What can hang from each mark
K: B
T: D G
Y: B G Z
D: L T Y
L: D
G: C T Y
B: Y
Z: Y
C: G

Each row was made from one small tree. The marks that hang from a mark follow it in brackets, in alphabetical order. Every link used is in the known rows. Write each row's tree.
Known rows
G[T]: [-1.774  0.480 -1.112 -3.060 -2.244 -2.171  1.269  1.881  2.275  0.110
  0.988  1.001 -4.084  3.123  0.495  1.772 -3.963  3.649  1.740  0.452
  2.443 -0.977  2.226  0.853  1.707]
B[Y]: [-0.813 -0.175 -0.835 -4.494 -1.612 -3.727  0.839  1.991  3.024  0.786
  0.498  1.408 -2.249  4.222 -0.410  0.099 -2.232  2.193  4.527 -0.156
  2.775 -1.398  2.254  1.511 -0.514]
D[T[G[Y[Z]]]]: [ 0.276 -0.326  0.467 -5.886 -1.049 -2.544  0.505  1.147  2.672 -1.302
 -1.356 -0.554 -2.159 -0.786 -2.435  3.087 -3.608  1.571  2.721  1.723
  4.443 -1.751  2.996 -1.971 -2.946]
Y[B]: [-2.104  2.177 -2.871 -1.963 -1.266 -1.778  0.057 -0.327  3.682 -0.408
 -0.457  1.108 -2.433  4.141 -1.632  0.858 -3.683  2.607  3.791  0.691
  1.698 -2.677  1.012  2.054 -0.984]
C[G[T Y[Z]]]: [-3.900  0.327  0.007 -2.784  1.745 -3.900  2.649  3.567  0.272 -1.770
  1.583  0.297 -3.644  2.506  3.281  0.547 -2.330  2.874  2.134  2.659
  3.089 -2.733  3.058 -1.004  0.479]
L[D[T Y[B Z]]]: [-1.490  1.243 -2.573 -1.792 -2.131 -1.451  3.182 -0.876  3.033  0.129
 -1.387 -1.482 -4.533 -0.402 -3.804  2.827 -2.106  4.575  3.078  2.435
  0.749 -1.376  2.273  2.059 -2.653]
D[L T Y]: [ 0.605 -0.503 -4.166 -4.006 -3.911 -1.406  2.692  0.796  4.895  2.396
 -3.124  0.542 -4.376 -0.165 -6.320  0.487 -1.214  3.938  3.769  1.865
  3.276 -2.444  3.157 -0.924  0.730]
Z[Y[G]]: [-0.627 -0.859 -0.033 -2.603 -2.626 -4.302  1.223  0.642  2.652  0.521
 -2.896  2.024 -4.395  3.618 -2.603  1.171 -2.201  1.424  4.393  1.382
  2.364 -3.467  1.624  3.009  2.424]
G[C T[D] Y[B]]: [-1.815  2.356 -0.072 -3.870  3.946 -0.225  4.136  0.367  1.193 -0.901
  1.019  0.768 -4.452  2.403  0.513  0.129 -3.231  1.422  0.568  0.879
  0.168 -3.766  1.199 -2.793 -1.686]
T[D[Y[Z]] G[C]]: [ 0.425 -2.173 -1.028 -2.308  1.262 -0.733  2.283 -1.283  4.997  0.140
 -3.310 -0.758 -1.606  0.022 -3.486  0.961 -4.610  1.914  2.873  0.310
  1.791 -1.831  1.320 -1.795 -0.228]
K[B]: [-0.878  0.908 -2.071 -3.221 -1.886 -0.665 -0.990  0.819  2.338  1.310
  0.030  0.350 -2.498  4.848 -0.691  0.281 -3.672  2.122  3.251  0.287
  2.058 -1.240 -0.251  1.253 -0.695]
C[G[Y]]: [-2.209  1.150 -1.199 -4.301  1.474 -3.519  1.136  2.574  2.685 -0.003
  0.678  1.441 -2.327  3.300 -0.331 -1.110 -1.039  1.117  4.382  2.298
  2.799 -3.695  2.757 -0.392 -0.355]
K[B[Y[G]]]: [-1.971  1.019 -1.259 -4.306 -1.370 -3.877  0.819  0.692  0.685  1.832
  0.323  0.981 -1.617  7.937 -0.230 -0.220 -1.768 -0.114  5.057  0.416
  1.735 -2.614  0.679  0.807 -1.097]
Z[Y]: [ 0.342 -1.655 -0.252 -2.341 -2.454 -2.718  0.454  1.542  3.236  0.475
 -2.257  1.808 -4.609  2.133 -1.471  1.082 -2.601  3.134  3.840  0.357
  2.644 -1.934  1.526  3.169  1.943]
K[B[Y[G[C] Z]]]: [-3.264  0.123  0.076 -2.344  2.932 -2.321  1.281  1.213 -0.714 -0.455
  0.025 -0.084 -1.574  7.178  1.155  0.043 -3.964  0.153  3.863  0.458
  1.656 -2.200  0.128 -0.466  0.013]
L[D]: [-0.583  0.706 -1.887 -3.449 -1.852 -1.586  0.334  0.982  3.036  1.652
  0.306  0.533 -4.307  1.748 -1.998  2.263 -3.128  3.331  3.699  0.411
  1.868 -0.426  1.245  2.266 -0.769]
Y[B G[C T] Z]: [-5.389  1.984 -0.652  0.130  2.698 -1.913  2.596 -0.057 -0.104 -2.836
  0.071  0.163 -3.481  4.803  1.010  2.088 -5.602  2.191  1.261  1.373
  0.879 -3.763  1.238 -0.170  2.354]
C[G[T[D] Y]]: [-1.615  1.501 -0.247 -4.749  2.358 -1.965  3.928  2.917  1.605  0.576
  1.329  0.836 -4.886  1.739  1.423 -0.149 -1.031  1.328  2.150  2.340
  1.840 -3.678  2.056 -1.851 -1.227]
D[L T Y[B Z]]: [-1.211  0.506 -4.468 -1.365 -2.350 -1.057  2.795 -0.229  3.809  0.028
 -3.620 -0.742 -3.956  0.157 -4.914  1.150 -2.405  4.590  3.580  2.389
  2.887 -2.711  2.198 -0.428 -0.737]
B[Y[G[C T] Z]]: [-4.020 -0.539  1.320 -2.313  2.470 -3.848  3.493  2.318 -0.733 -1.640
  1.013  0.683 -3.345  5.282  2.348  1.409 -4.167  1.770  2.372  0.312
  1.959 -2.513  2.816 -0.746  2.621]
G[Y[Z]]: [-1.523 -0.062  0.573 -4.426  0.380 -3.491 -0.048  2.317  2.101 -1.913
 -0.595  0.284 -2.624  1.750 -0.414  1.386 -3.484  2.922  2.555  1.442
  4.219 -0.197  1.157  0.172 -1.422]
C[G[T Y[B]]]: [-4.045  2.686 -2.050 -2.411  1.575 -3.185  3.067  1.463  0.617 -0.780
  2.168  1.270 -2.807  4.601  2.232 -0.553 -1.115  1.874  2.694  2.406
  1.276 -5.122  3.014 -0.624 -0.533]
C[G[T[D[L]] Y]]: [-1.370  0.723 -2.125 -4.290  1.937 -1.605  3.884  3.627  1.659  1.839
 -0.139  1.096 -5.212  1.054 -0.024 -0.745 -0.591  1.626  2.791  2.133
  2.797 -4.726  2.148 -3.646 -0.550]
K[B[Y]]: [-0.753  0.145 -1.323 -4.230 -1.272 -2.294  0.168  1.632  1.362  1.912
  0.999  0.852 -1.865  6.368  0.819 -0.532 -1.987  1.559  4.330 -0.588
  2.075 -1.185  0.619  1.011 -1.597]
C[G[T Y]]: [-3.136  1.135 -0.671 -3.920  1.012 -3.603  2.820  2.950  0.850 -0.252
  2.130  1.437 -3.201  3.591  1.955 -0.385 -1.305  2.082  2.493  2.252
  2.408 -3.678  3.502 -0.986  0.929]

Write each row's tree
[-2.256  2.045  0.382 -3.434  1.493 -1.699  3.129  1.129  0.935 -1.721
  0.258 -0.374 -4.452  1.225  1.512  1.996 -3.481  2.830  0.678  1.762
  1.699 -1.998  0.433 -0.961 -3.472] -> G[T[D] Y[B Z]]
[-3.855  0.048  0.237 -3.050 -0.840 -4.191  2.202  1.807 -1.689  0.313
  1.217 -0.186 -2.776  7.189  3.179  1.585 -2.994  1.817  2.841  0.507
  1.834 -1.934  0.990  0.453 -0.192] -> K[B[Y[G[T] Z]]]
[ 1.281  0.229 -1.948 -5.098 -3.089 -0.522  0.908  0.093  3.736  2.140
 -0.421 -0.356 -3.817 -0.772 -3.960  4.022 -3.096  2.051  3.632  0.640
  2.024 -1.776  3.133  0.215 -2.291] -> L[D[T[G]]]
[-2.255  0.470 -0.835 -0.329  1.363 -2.502  2.524 -1.063  1.865 -0.860
 -2.540  1.906 -3.862  5.034 -2.125  0.273 -3.114  0.765  3.874  1.231
  0.823 -5.684  1.010  1.896  2.541] -> Z[Y[B G[C]]]
[-4.192  1.989 -1.745 -1.507  2.965 -3.373  1.186  1.475  1.493 -2.286
  0.209  0.135 -1.750  3.309  0.932 -0.128 -2.313  1.706  4.103  2.933
  2.710 -4.131  1.301  0.182 -1.927] -> C[G[Y[B Z]]]
[-1.252 -0.392 -4.435 -2.003 -0.616 -1.235  5.111  1.595  3.871  3.220
 -1.768  0.628 -5.164  1.273 -2.141 -1.054 -0.448  3.315  3.416  2.180
  1.697 -4.269  2.588 -1.803  1.939] -> C[G[T[D[L Y]]]]
[-3.253  0.506 -0.171 -3.228  1.527 -2.370  3.223  1.291 -1.484  1.252
  2.111  1.089 -2.701  8.015  2.263 -0.185 -2.806  0.375  2.766 -0.229
  0.134 -3.777  1.796 -1.490  1.897] -> K[B[Y[G[C T]]]]
[-2.091  0.730 -1.661 -1.135 -1.224 -1.497  4.373 -0.486  3.041 -0.498
 -1.304 -0.822 -4.380  1.472 -0.495  1.579 -3.128  4.221  1.543  1.500
  0.451 -1.713  0.835  0.873 -1.331] -> G[T[D[Y[B Z]]]]
[-1.893  0.826 -1.400 -1.157 -2.091 -4.027  1.693 -1.009  2.402 -0.241
 -2.988  1.889 -3.952  4.730 -2.477  0.971 -2.203  1.402  4.688  1.605
  1.306 -4.980  0.846  3.339  1.058] -> Z[Y[B G]]
[ 1.207 -0.638 -2.255 -5.778  1.294 -0.451  1.734  1.092  3.046  0.841
 -2.095  0.672 -2.210 -0.255 -4.780  1.032 -2.972  0.908  3.006  0.640
  4.268 -4.306  3.376 -5.751 -0.697] -> D[L T[G[C Y]]]
[-2.781  0.825 -0.687 -4.027 -1.789 -4.043  2.695  1.180 -1.038  1.904
  1.827  0.927 -2.609  8.280  2.152  0.441 -1.778  0.870  3.434  0.008
  0.994 -2.717  1.482  0.209  0.107] -> K[B[Y[G[T]]]]
[ 1.085 -1.983 -4.089 -3.594 -1.280 -0.278  2.717 -0.737  5.031  2.188
 -3.560  0.288 -2.248 -0.110 -6.731  0.609 -2.810  2.310  3.743  0.758
  2.878 -4.072  4.047 -3.719  1.707] -> D[L T[G[C]] Y]
[ 0.347 -0.014 -1.029 -4.308  0.349  0.491  0.935  0.127  4.069  0.045
 -1.027  0.448 -2.435  0.437 -3.524  1.889 -4.943  0.931  2.644  0.494
  2.411 -3.326  3.254 -2.177  0.207] -> D[T[G[C]]]
[-2.804  0.321 -0.410 -3.015  2.485 -3.866  0.893  3.234  1.922 -1.764
  0.032  0.427 -2.441  2.292  0.819 -0.037 -2.376  2.015  3.894  2.595
  3.760 -2.593  1.940 -0.333 -0.551] -> C[G[Y[Z]]]
[ 0.912 -2.347 -3.867 -3.184 -3.850 -1.895  1.866 -0.196  4.753  1.244
 -4.370 -0.930 -2.271 -1.228 -5.874  2.220 -2.968  3.555  4.085  1.446
  4.405 -2.202  3.238 -2.111 -0.243] -> D[L T[G] Y[Z]]
[ 1.598 -1.259 -2.195 -4.337 -3.228 -2.235  1.949 -1.892  6.242  2.427
 -2.793  0.139 -1.453  0.878 -4.712  0.988 -2.419  1.573  4.029  0.144
  1.554 -1.985  1.955 -0.214 -1.240] -> T[D[Y] G]
[-0.986 -0.823 -0.364 -2.531 -1.377 -2.086  3.898  0.856  3.112  0.143
 -1.464 -0.692 -5.032  0.262 -0.745  1.780 -3.249  4.625  1.071  1.145
  1.754 -0.172  1.515  0.489 -0.067] -> G[T[D[Y[Z]]]]
[ 1.580 -1.192 -3.231 -3.169  1.628  1.136  1.078  0.193  4.708  2.013
 -3.060  0.465 -2.674  0.739 -4.308  0.933 -4.641  0.818  3.677 -0.633
  3.182 -3.650  0.898 -3.836  0.019] -> T[D[L] G[C]]
[-2.302  2.180 -1.203 -3.221  3.212 -1.774  1.415  0.065  2.088 -1.622
  0.316  1.343 -1.856  4.010 -1.066 -0.782 -3.305  1.287  2.646  0.857
  1.584 -3.386  1.457 -1.193 -0.891] -> G[C Y[B]]
[-3.099  0.433 -0.258  0.092  0.927 -2.582  3.952 -0.440  0.098 -0.883
 -1.139  1.906 -4.970  5.000  0.056  1.145 -3.219  1.726  2.251  0.939
  0.030 -5.783  1.937  1.231  3.899] -> Z[Y[B G[C T]]]
[ 0.592  0.444 -1.987 -4.393 -3.670 -1.556  3.220 -0.059  3.971  2.305
 -1.048 -0.114 -5.229 -0.785 -5.177  2.019 -1.026  4.068  3.396  1.752
  0.767 -0.743  3.293  1.412 -1.236] -> L[D[T Y]]
[-0.242 -1.078 -2.993 -2.336  0.669  0.048  4.970  0.763  3.568  2.254
 -2.002  0.704 -5.143  0.777 -3.021 -0.400 -2.712  3.787  1.581  0.511
  1.337 -2.628  2.264 -3.114  2.649] -> G[C T[D[L Y]]]
[-0.742  1.086 -2.292 -4.470 -1.540 -3.607  0.311 -1.574  3.192 -0.288
 -0.547  0.833  0.328  3.640 -2.177  1.044 -2.731  0.756  4.120  0.363
  2.382 -3.612  2.026 -0.878 -2.702] -> T[G[Y[B]]]
[-2.437  1.247 -5.467 -1.401 -2.842 -3.988  2.772 -2.215  4.030  1.859
 -3.644  0.991 -1.708  5.041 -5.660 -0.419 -1.101  2.329  5.394  1.884
  2.156 -4.473  1.931  0.181  1.182] -> D[L Y[B G]]
[-0.878 -0.017 -4.519 -0.875 -0.872 -0.848  2.827 -0.720  4.534  0.871
 -4.387 -0.726 -3.640  0.814 -4.326  0.563 -2.505  3.780  3.940  1.628
  2.384 -2.282 -0.178 -0.218 -1.788] -> T[D[L Y[B Z]]]
[-2.686  1.908 -3.378 -0.891  0.221 -1.532  5.354 -0.533  3.436  1.315
  0.009  0.463 -4.086  2.865 -0.417 -0.969 -0.882  2.603  3.047  2.590
 -0.654 -5.105  2.285  0.267 -0.160] -> C[G[T[D[Y[B]]]]]
[-1.516  1.168 -3.965 -1.701 -2.612 -2.461  2.539 -2.078  3.733  1.799
 -0.777  0.196 -2.812  2.822 -3.669  0.828 -1.150  3.944  4.377  0.996
  0.106 -1.840  1.765  2.759 -1.348] -> L[D[Y[B]]]
[-0.144 -0.908 -0.197 -4.944  1.540 -2.473  0.347  0.152  2.882 -0.295
 -0.433  1.313 -0.237  2.755 -2.049  0.625 -3.805  0.399  3.076 -0.131
  2.993 -2.737  2.638 -2.861 -0.124] -> T[G[C Y]]
[-2.920  1.532 -0.452 -2.112  4.136 -1.690  1.181  0.630  1.279 -3.192
 -0.163  0.195 -1.857  2.973 -0.056  0.372 -4.445  2.130  2.055  1.193
  2.480 -2.624  0.808 -1.108 -1.132] -> G[C Y[B Z]]
[-2.952 -0.225  0.238 -3.556 -0.587 -5.492  1.318  1.790  1.608 -0.778
 -0.657  0.555 -2.129  4.928 -0.272  1.548 -3.097  1.232  4.840  0.925
  3.176 -1.514  1.659  1.127 -0.281] -> B[Y[G Z]]
[-0.589  0.892  1.417 -5.132  3.423 -0.572  3.724  2.252  1.237 -0.139
  0.842  1.026 -4.999  1.304  0.460  0.586 -3.294  1.495  0.227  0.447
  1.301 -2.106  1.740 -2.991 -0.319] -> G[C T[D] Y]
[ 1.932 -1.004 -3.777 -4.135 -2.049 -0.424  0.349  0.107  5.228  2.841
 -3.366  0.371 -2.816  0.538 -4.598  1.723 -3.618  1.381  4.506 -0.168
  3.582 -2.848  0.777 -2.280 -1.277] -> T[D[L] G]
[-0.639 -0.396 -0.569 -4.365  0.591 -1.813  3.116  3.342  1.272  0.133
 -1.352 -0.049 -5.535 -0.276 -0.170  1.963 -2.845  3.459  1.242  1.358
  4.188 -1.036  0.796 -3.240 -1.485] -> G[T[D[L]] Y[Z]]
[-3.312  1.546 -0.240 -2.653  0.295 -3.171  2.000  1.281  0.136 -2.574
  0.924 -0.096 -3.182  3.077  2.101  1.739 -3.522  3.644  1.122  1.387
  2.286 -1.940  1.915 -0.088 -1.374] -> G[T Y[B Z]]
[-3.856  1.238  0.189 -1.856  3.704 -2.062  2.686  1.045 -0.377 -3.262
  1.196  0.253 -2.836  3.186  2.204  1.240 -4.479  3.028  0.430  0.969
  1.757 -2.691  1.693 -1.781  0.038] -> G[C T Y[B Z]]
[ 1.647 -0.511 -2.745 -6.622 -2.213 -1.964  1.132  1.169  3.461  1.581
 -2.179  0.679 -2.316 -0.580 -5.079  1.799 -2.063  1.165  3.836  1.018
  4.742 -3.481  3.505 -3.913 -2.101] -> D[L T[G[Y]]]
[-1.231  1.737 -4.806 -2.141 -1.832 -2.528  4.000 -2.221  4.689  2.617
 -4.392  0.539 -3.367  3.164 -6.318 -0.107 -0.924  1.413  4.997  2.017
  1.085 -4.799  0.651 -0.671 -0.960] -> T[D[L Y[B G]]]
[-3.035  0.945  1.082 -2.101  3.162 -0.932  3.431  1.480  0.970 -1.651
 -0.721 -0.078 -5.443  2.067  0.281  2.411 -5.552  1.617  0.684  1.218
  1.464 -2.347  0.767 -1.548  1.439] -> Y[G[C T[D]] Z]
[-1.496  1.039 -0.928 -3.631 -0.017 -2.066  3.843 -0.628  3.542  0.118
 -2.011  0.699 -3.426  1.867 -5.596  0.312 -2.332  1.307  3.012  2.611
  1.150 -3.537  3.619 -0.653  1.827] -> D[T Y[G[C]]]
[-3.741  1.860 -2.774 -1.607 -3.128 -4.677  4.239 -2.231  2.421  0.496
 -0.732  1.028 -2.572  5.576 -1.977  0.627 -1.810  2.706  3.098  1.740
  0.089 -3.923  2.964  1.330  1.604] -> D[Y[B G[T]]]
[-2.169 -0.432 -4.968 -0.108 -2.139 -2.483  1.839 -0.642  3.869  0.057
 -3.560 -0.200 -2.093  2.389 -3.724  0.257 -2.850  4.715  4.405  1.230
  3.197 -2.265  1.125  0.608  0.363] -> D[L Y[B Z]]
[-4.880  2.266 -1.207 -0.811 -0.837 -3.392  2.141  0.030  0.609 -1.924
 -0.178 -0.042 -3.252  4.859  0.850  2.895 -4.611  2.666  2.070  1.841
  1.497 -3.102  1.373  1.332  0.651] -> Y[B G[T] Z]
[-1.826 -0.390  1.067 -3.458  3.441 -2.006  0.881  2.331  1.427 -2.565
 -0.384  0.380 -2.470  1.970 -0.180  0.611 -4.413  2.229  1.980  1.068
  3.603 -0.941  1.345 -1.584  0.086] -> G[C Y[Z]]
[-2.674 -0.030 -1.258 -2.274 -0.190 -3.341  5.136 -0.829  1.205  1.647
  0.250  0.611 -4.207  3.448 -2.257  1.401 -2.122  2.956  2.272  1.075
 -0.415 -2.277  3.595  0.041  3.154] -> L[D[Y[G[C T]]]]
[ 0.372 -1.532 -3.243 -2.482 -1.347 -1.554  2.417  1.102  5.045  1.558
 -4.291 -0.448 -4.314 -0.355 -4.190  0.927 -2.559  4.078  3.615  1.405
  3.847 -0.892  0.619 -0.771 -0.348] -> T[D[L Y[Z]]]
[-1.679 -0.633 -0.615 -3.010 -0.600 -2.246 -0.107  2.194  0.525  0.306
  0.388 -0.339 -2.075  5.454  1.953  0.377 -3.301  2.396  3.931 -0.051
  2.709 -0.423 -0.013  1.227 -1.951] -> K[B[Y[Z]]]
